In the rows, zero is written as 128.
Known rows, with every step that occurs:
bana -> zino -> tulup: [105  81 100 129 148 133 153 109 108 115 126 177 131 132 133 132 115 137
 152 111 142 123]
kemol -> zaduti -> bana -> mubo -> tulup -> zino: [101  34  81 126 167 121 163  91 100 143  92 137 161 162 116 154 180 153
 144  65 127 124]
tulup -> mubo -> kemol -> zino: [ 84 106 100 119  92 124 135  93 118 135 105 161 165 114 175 111 128 128
 173 134  88 103]
kemol -> zaduti -> bana -> zino -> tulup: [117  46 102 117 188 153 173  92 104 124 104 157 122 155 126 146 108 148
 151 124 164 106]
zaduti -> bana -> zino -> kemol: [102  67 100 118 130 130 135 101 100 101 109 201 183 139 136 153 173 131
 146 144 131 125]
zaduti -> kemol -> zino -> bana -> mubo: [ 94 141  92 108  84 127 141 109  91 133 109 154 132 147 120 125 143 143
 150  81  92 125]
kemol -> mubo -> tulup: [118  50  92 131 171 105 127 149 114 146 121 153 154 127 144 140 164 150
 155 136 148 125]
zaduti -> tulup: [101  85  81 123 142 116 140 105  99 145 120 167 160 140 142 152 165 142
 145  83 124 121]
tulup -> zino -> bana: [ 90 112  79 125 118 147 149 106 124 144 104 148 149 129 132 150 141 128
 144 108 101 127]
zaduti -> bana: [108  52  83 113 154 141 134 108 113 113  96 174 156 139 133 145 141 146
 148 121 130 113]
tulup -> mubo -> kemol -> zaduti -> bana: [119  64  95 111 162 145 150  75 125 149  90 138 151 128 171 129 112 146
 165 149 140  88]
zino -> kemol -> mubo -> bana: [112  43  98 120 123 130 123 146 118 138 121 170 174 117 148 156 161 137
 168  98 123 122]
kemol -> zaduti -> bana -> zino -> tulup -> mubo: [135  53 102 118 190 150 181  87 106 134 114 148 132 145 168 138 115 145
 158 135 177  88]
kemol -> mubo -> tulup -> zaduti -> bana -> zino: [136   4 105 111 207 124 120 130 118  99  93 186 163 151 153 146 172 148
 134 152 182 111]
zino -> bana -> mubo -> kemol -> zaduti: [103 113  98 112 116 139 159 100 129 173  94 124 119 134 128 129 118 157
 153 110 119 107]
bana -> mubo -> kemol -> zaduti -> tulup: [ 96  88  89 121 132 111 151  84 104 169 109 140 145 149 133 136 149 157
 150  65 118 121]
zino -> bana -> mubo -> tulup -> zaduti: [125  70  96 109 147 121 143 128 115 136 100 164 138 137 143 157 168 152
 133  75 146  98]
zaduti -> bana -> mubo: [112  49  78 111 137 131 140 114 111 114 102 175 154 145 131 135 162 160
 144  85 124 117]
tulup -> zaduti -> bana -> zino: [123  38  95 106 166 147 131  93 119  87  86 198 165 145 148 147 145 148
 130 123 159 103]
bana -> zino: [105  94  96 129 131 125 142 102 116 119 111 171 161 131 138 129 150 147
 144 130 139 127]
zino -> tulup -> mubo: [124  76  90 127 153 132 158 116 111 136 141 162 134 115 180 133 110 135
 167 100 141  96]
mubo -> tulup -> zino -> bana: [ 92  97  87 129 140 129 147 113 117 147  98 143 151 131 129 158 163 124
 145 110 111 129]
kemol -> zino -> tulup -> zaduti -> bana -> mubo: [102  22  92  96 135 145 148 115 103  89 108 199 133 160 135 150 130 145
 145  43 116  96]

Rows:
[ 90 115  91 121 102 120 126  96  93 120 115 168 156 138 126 127 123 136
 156  96  97 127] : zaduti -> kemol -> zino
[109 108  86 113 110 134 151 126 119 146 110 154 133 131 131 135 156 155
 143  92 121 114] : zino -> bana -> mubo
[ 97  89  98 125 139 134 147  85 126 160 100 135 143 124 135 130 100 147
 158 122 124 111] : mubo -> kemol -> zaduti
[120  39  90 118 149 138 127 145 132 138 103 150 153 122 145 134 143 154
 162  97 133 117] : kemol -> mubo -> bana
[ 82  73  83 142 107  94 142 112  96 134 132 179 190 133 125 160 206 127
 152  52  94 149] : bana -> mubo -> tulup -> zino -> kemol
[ 96 100 104 132 110 117 139 103 103 120 129 192 181 122 139 146 169 133
 150 129 129 129] : bana -> zino -> kemol
[ 87  75  96 146 139 109 161  91  99 161 122 149 183 132 127 175 177 125
 155  90 119 127] : mubo -> tulup -> zino -> kemol -> zaduti
[ 94  45  85 131 114 134 126 132 121 137 121 168 190 121 142 161 172 127
 165  77  99 139] : tulup -> zino -> kemol -> mubo -> bana
[109  67 112 138 148  93 128 140 100 132 134 179 180 127 144 149 196 135
 155 156 150 139] : bana -> zino -> kemol -> mubo -> tulup
[108 117  94  99  97 135 135 105 101 118 105 175 135 149 136 135 136 145
 137  62 110 107] : tulup -> zaduti -> kemol -> zino -> bana -> mubo
[ 69  83 102 115  87 123 141 109 110 122 119 172 125 136 125 114 108 134
 170  70  74 126] : bana -> mubo -> kemol -> zino -> tulup
[114  34 109 122 168 109 124 137  96 114 113 190 182 141 138 156 199 134
 152 173 152 132] : zaduti -> bana -> zino -> kemol -> mubo -> tulup
[ 79  89  78 132 122 114 154  70 107 167 107 138 160 153 127 141 157 146
 148  42  93 138] : bana -> mubo -> kemol -> zaduti -> tulup -> zino
[ 93  55  82 127 121 133 165  86 100 140 116 162 181 153 121 170 178 144
 146  63 109 128] : tulup -> zino -> kemol -> zaduti -> bana -> mubo
[106  70 112 123 128 141 156  93 109 145 103 156 173 132 133 154 159 141
 160  93 144 109] : mubo -> bana -> zino -> kemol -> zaduti
[129  62  90 116 166 136 163  91 108 180 103 123 160 138 178 152 162 149
 163  56 150  81] : kemol -> zaduti -> tulup -> mubo -> bana
[ 90  67  76 138 128 103 144 109 110 134 112 158 171 140 124 138 186 142
 148  56 104 143] : bana -> mubo -> tulup -> zino
[107 104 106 104 133 125 126 106  95 123  95 168 139 142 137 153 136 126
 141 100 124 101] : mubo -> tulup -> zaduti -> kemol -> zino -> bana
[ 98  24  97  97 148 156 141 109 104  91 104 198 135 151 140 157 107 132
 146  80 120  90] : kemol -> zino -> tulup -> zaduti -> bana
[ 78 116  80 122  88 136 140  98 131 140  94 151 143 129 127 125 136 133
 150  87  76 139] : tulup -> zino -> bana -> mubo -> kemol
[120  32  91 116 178 118 159 106 102 145  94 141 146 157 120 148 171 165
 146  88 151 107] : kemol -> zaduti -> bana -> mubo -> tulup
[125  88  83 130 150 116 116 125 106 133 131 158 149 128 143 130 123 153
 153 122 139 137] : zaduti -> kemol -> mubo
[138  61 100 123 180 130 123 119 107 100 137 189 128 141 151 134  92 143
 143 108 170 125] : bana -> zino -> tulup -> zaduti -> kemol -> mubo
[122  67  99 119 141 127 161  91  97 181 120 144 181 133 181 171 182 134
 168  55 141  85] : zino -> kemol -> zaduti -> tulup -> mubo -> bana
[117  55 103 120 163 141 146 103 116 101 121 193 135 134 148 144 107 137
 139  88 159 106] : bana -> zino -> tulup -> zaduti
[100  52  81 142 160 108 132 133 113 140 118 149 169 130 139 145 169 137
 153 115 121 143] : kemol -> mubo -> tulup -> zino
[141  37  90 109 164 139 103 124 121 115 101 170 154 131 155 139 117 150
 151  67 150 110] : tulup -> zaduti -> kemol -> mubo -> bana
[119  33 103 119 165 144 139 143 123 119 114 162 129 133 141 127 121 144
 166  99 148 123] : kemol -> mubo -> bana -> zino -> tulup
[ 87  75  78 140 123 108 133 122  93 153 147 178 193 137 149 174 197 126
 148  86 102 150] : zaduti -> tulup -> zino -> kemol -> mubo
[112  94  93 116 134 114 150 132 109 151 105 148 133 136 125 143 174 150
 147  97 131 116] : zino -> bana -> mubo -> tulup
